What can hang from each mark:
j_596: j_557
j_387: j_596
j_357: j_37 j_328 j_557
j_923: j_328
j_215: j_125
j_125: j_673 j_812
j_428: j_38
j_772: j_357
j_328: j_357
j_557: j_596
j_744: j_38
j_38: j_125 j_362 j_428
j_362: j_357

Every row comes from one small tree of marks. The marks that hang from a mark follow it in brackets, in the order of their numbers. Every link used is in the known rows. Which tree was each row made from?
Known rows:
j_744[j_38[j_125]]: [ 24 -26  20  13 -11   9   5  -6   9   0   0 -26 -18  -9 -36   1  37 -17
  36  25 -11   8 -13  -3  -7]
j_357[j_37 j_328]: [-14 -13   0 -31  15 -11   2   4  14  20 -19   3  16  19 -12  27  33   0
  -5  -7 -40  17  -2 -25 -13]
j_744[j_38[j_125[j_812] j_362[j_357]]]: [ 16  -8  -2  17   2  -1  20   1 -23  -7  18  14  22 -26   2 -34 -18  -9
  12  41  20  -1 -18   3  19]
j_923[j_328[j_357[j_37 j_557]]]: [-29 -13  29 -44  24 -32 -15  -9   7  17 -25 -14   2  24  -9  26 -16   1
 -21 -25 -29  38   1  17   0]
j_38[j_362[j_357] j_428]: [ -2  30 -39  11   8  12  11  24  -5  15  12   1  -9 -17  21  -7 -17  34
  -6  -3  18 -17  22  -2 -14]
j_357[j_328]: [ 10 -10  -6   3  11   1  19  13  13  22 -20  -5  -5  10 -39  17  30  -1
   8 -15 -42  25   1  -5 -15]
j_328[j_357]: [ -9  -3  18  -2   0   4  15   2   6  26  -7 -52  -2   8 -37  21   9   0
  -1 -24 -13  25   0  21   2]
j_387[j_596]: [ 15 -18  42  12   3  28 -17  14  13  24  -9 -17 -11  -6 -15  13  25  19
  13 -21 -32  29   9  -1  25]
j_38[j_125]: [ 18   1  21  25  -5  11 -11  -7  15  14   3 -28 -12  -7 -24  -2  18   2
   3   0   8   1  13 -11 -10]
j_744[j_38[j_125 j_362 j_428]]: [  2  -4 -26  -1 -12   8 -15   8   8  -9  24  -1 -27 -10   1 -18  13   7
  17  32  18 -27   8 -15 -17]
j_215[j_125]: [  5  -8  -5  17  -5  20  -1   4  12  32 -25 -43 -28  -7 -11   9  38  11
   3 -39 -26  22  28   2  23]
j_596[j_557]: [  7  17  30  -2  -9  23   5  22   1  24  -9 -31 -41   8  -6  -8  22  13
  17   6 -10  15  28 -20 -11]
j_744[j_38[j_362[j_357[j_37]] j_428]]: [-21  -3 -41 -33   0   1   7  15 -15  -1  14  11  12 -14  34   7   2  11
  14  26   4 -14  -5 -11  -7]
j_772[j_357[j_557[j_596]]]: [ 33 -24  23   3 -25  13  -5  18  25 -27 -11  -5 -41  29  -4   9   4  -6
  12 -48 -23  34  -5  15   1]
j_362[j_357[j_557]]: [ 19  10  -2  10   1  13  21  -8   5  -3 -14  -5  -5  -7  -6  10   4   0
   8 -24 -17  26   7  19  -4]
j_362[j_357[j_328 j_557[j_596]]]: [ 40   5 -10  16  -1  29  22   8  13 -13 -30  23   4  38 -18  28  12  -9
  26 -34 -37  21 -25  34 -11]
j_557[j_596]: [ 28 -13  22  23 -12  39 -10  21  14  18 -19 -16 -16  15 -20  10  32  10
  19 -21 -10  12  -2  20  -3]
j_428[j_38[j_125 j_362]]: [  8   0   4  44  -9  11 -10  -2 -10 -22   6 -16  -8  -2   6   6  23  -2
  -1   9  29 -29  11 -20   8]
j_428[j_38]: [ -3 -16   7  33  -9   9  12   2  -4  -2 -21 -26 -14  -3 -21  32  39  -7
  17 -12 -17   4   5  -3  10]
j_125[j_673 j_812]: [-11  -7  18  -6   1 -27  12   7  -2  41  12  12   4 -35 -26 -49 -35   1
 -10  17  -7  25   9   9  22]
j_362[j_357[j_37 j_328 j_557[j_596]]]: [ 15  -1  -4 -21   4  19   5  -2  10 -14 -28  25  28  45   9  38  16  -7
   9 -31 -31  18 -28  20 -11]
j_38[j_362[j_357[j_37 j_557]] j_428]: [-24  34 -41 -42   7  -2 -13  -3  -1 -10   8  28   3  -3  55   0 -19  27
 -21 -16  12 -18  17  -7 -16]
j_923[j_328[j_357[j_37]]]: [-28 -15  35 -33  26 -30 -11   7  -1  40 -22 -36   7  18 -17  28 -12   9
 -18  -9 -21  32   0   9   2]
j_328[j_357[j_37 j_557[j_596]]]: [-12  -5  31 -36 -12  20 -24 -19  12  -8 -16 -23  14  43   2  28  12  -4
 -11 -47 -13  19 -20  34   4]
j_744[j_38[j_125[j_673] j_362 j_428]]: [  2  -1 -23 -12 -16 -14  -4   1  -2   1  40   9 -25 -28  -5 -42 -30   0
  10  55  29 -36   6 -10 -16]
j_357[j_37 j_557]: [-16  -8  10 -42   1  -1 -22 -19  17  -1 -12   3   2   9  15  15  18   3
 -13 -22 -24  20  11  -7  -6]
j_362[j_357[j_37]]: [ -7   3   5 -13   8   5   9   1  -6  20  -9 -18  22 -13  12  30  10   7
  -1  -5  -8  14  -2  -8   2]

Write each row's tree:
[-21  27 -16  -3   2 -29 -27   0  -1  15  46  29  -7 -36  11 -84 -69  18
 -30  38  47 -34  25  -8  -4] : j_38[j_125[j_673 j_812] j_362 j_428]
[-17  -4   1   3   1 -12   8  -5  -5  46  -5 -14 -10 -34 -15 -44 -26   0
 -17  -9 -18  25  22  17  38] : j_215[j_125[j_673 j_812]]
[ 31 -13   2   2  -6  20  -2   6  25  -9 -32  19 -10  43 -25  20  31  -7
  18 -40 -44  23 -11  23 -16] : j_357[j_328 j_557[j_596]]
[-16  40 -28 -14   8   1 -26  -3  -3  -2  32   2  16 -11  51  -8 -17  29
 -16  14  50 -44  13 -30 -21] : j_38[j_125 j_362[j_357[j_37]] j_428]
[  4 -15   7 -32  -1  14 -17  -4  24  -9 -31  28  10  49   0  27  30  -7
   2 -36 -43  19 -16   8 -14] : j_357[j_37 j_328 j_557[j_596]]
[-35  -2  20 -47   4  -8 -11 -27  10   1  -8 -22  11  23   4  27  12  -5
 -22 -35 -18  23  -5  15   4] : j_328[j_357[j_37 j_557]]
[ 15  14 -19  33   5 -20  36  -8 -27 -17  11  17  26  -3  -7   1 -26 -25
   0  38  23 -33 -17  -3   1] : j_428[j_38[j_125[j_673] j_362[j_357[j_328]]]]
[ 10   1 -30  32  12   0  47  17 -27 -15 -17   9  20   7  -4  36  16  -9
   7   2  -7  -6 -13  -2   4] : j_428[j_38[j_362[j_357[j_328]]]]
[ -3  17   0  37   2 -24  20 -12 -37 -10  26  18  25 -37   9 -41 -60 -15
 -11  49  49 -27  -5   6  30] : j_428[j_38[j_125[j_673 j_812] j_362[j_357]]]
[  5 -27  28 -29 -21  -1 -27   7  21 -27  -9   3 -20  36  23  16   9  -2
  -2 -45 -19  29 -11   0   4] : j_772[j_357[j_37 j_557[j_596]]]
[  6 -33  15 -39  -8 -11 -10  11  23 -32 -16  21  -9  55   7  30  19 -14
  -1 -43 -40  32 -24  -2  -3] : j_772[j_357[j_37 j_328 j_557[j_596]]]
[-22  22 -56 -36  22 -14   8  16  -5   6   3  22  18   6  34  17 -11  21
 -14   6  -3 -19   4 -24 -26] : j_38[j_362[j_357[j_37 j_328]] j_428]
[  5 -22  10  -3  -8 -23   7  -5 -20   6  32  23   9 -36 -13 -66 -43 -13
   1  62  25  -5  -6  -2  25] : j_744[j_38[j_125[j_673 j_812] j_362]]
[ 20  15 -17  44  12   1  28  -4 -21 -29  -3   1  21  11  -4  22  12 -12
   6  16  16 -24 -18 -12  -4] : j_428[j_38[j_125 j_362[j_357[j_328]]]]
[ -1  -3  22  32 -14 -11   6 -16  -3  -5  12 -21  -8 -19 -28  -4  -2 -23
   6  26  18 -23  -5  -3   8] : j_428[j_38[j_125[j_673]]]
[  3   1   8  28 -17 -11  -4 -13 -21  -9  21  -6  -3 -17   3 -17 -21  -9
  -6  35  42 -40  10 -12  15] : j_428[j_38[j_125[j_673] j_362]]
[  5  42 -28  10   0  -7  -1  -2  -5  10  43   2  -2 -34  18 -43 -63  17
 -14  38  54 -48  15  -4 -20] : j_38[j_125[j_673] j_362[j_357] j_428]
[  3 -12  -5   3 -12   4  -6   2  20  -7  13 -13 -38 -14 -23  -9  27  -8
  35  24  -4 -11  -4  -5 -27] : j_744[j_38[j_125 j_428]]
[ 20  16 -23  33   9   1  22 -18  -9 -52  -7  23  15  23  12  25   6 -22
   4  -1   8 -21 -13  -2  -8] : j_428[j_38[j_125 j_362[j_357[j_328 j_557]]]]
[-20   3 -46 -45  -3  -2   1  -2 -10 -27   8  30   3  -8  44   5  -2   8
   5  12  -3 -10  -4   1  -6] : j_744[j_38[j_362[j_357[j_37 j_557]] j_428]]
[ -7  -1   7  39   1  -4  -9  -5 -16 -18   7   7   4 -10   8 -25  -1  -4
 -12  19  34 -17   5 -14  23] : j_428[j_38[j_125[j_812] j_362]]
[  2 -13  19 -29 -13  27 -36  -8  14  -7 -18   5   1  27  17  18  24   6
   2 -37 -18  12  -6  12   3] : j_357[j_37 j_557[j_596]]
[-21   9   3  15   8 -11  -8 -13 -30 -25   8  11  45 -14  44 -10 -13  -7
 -19  24  48 -23 -11 -15  28] : j_428[j_38[j_125[j_812] j_362[j_357[j_37]]]]
[-15  42 -25   9  10 -25   1   1 -19  12  47  30   9 -46  20 -75 -82  16
 -22  44  58 -36  14   4  -4] : j_38[j_125[j_673 j_812] j_362[j_357] j_428]
[-11  -9  27  45  -2  -6  -2  -8  -2 -14  -2  -6  -1  -8 -18 -13  13 -22
   3  11  13  -3  -6  -3  16] : j_428[j_38[j_125[j_812]]]
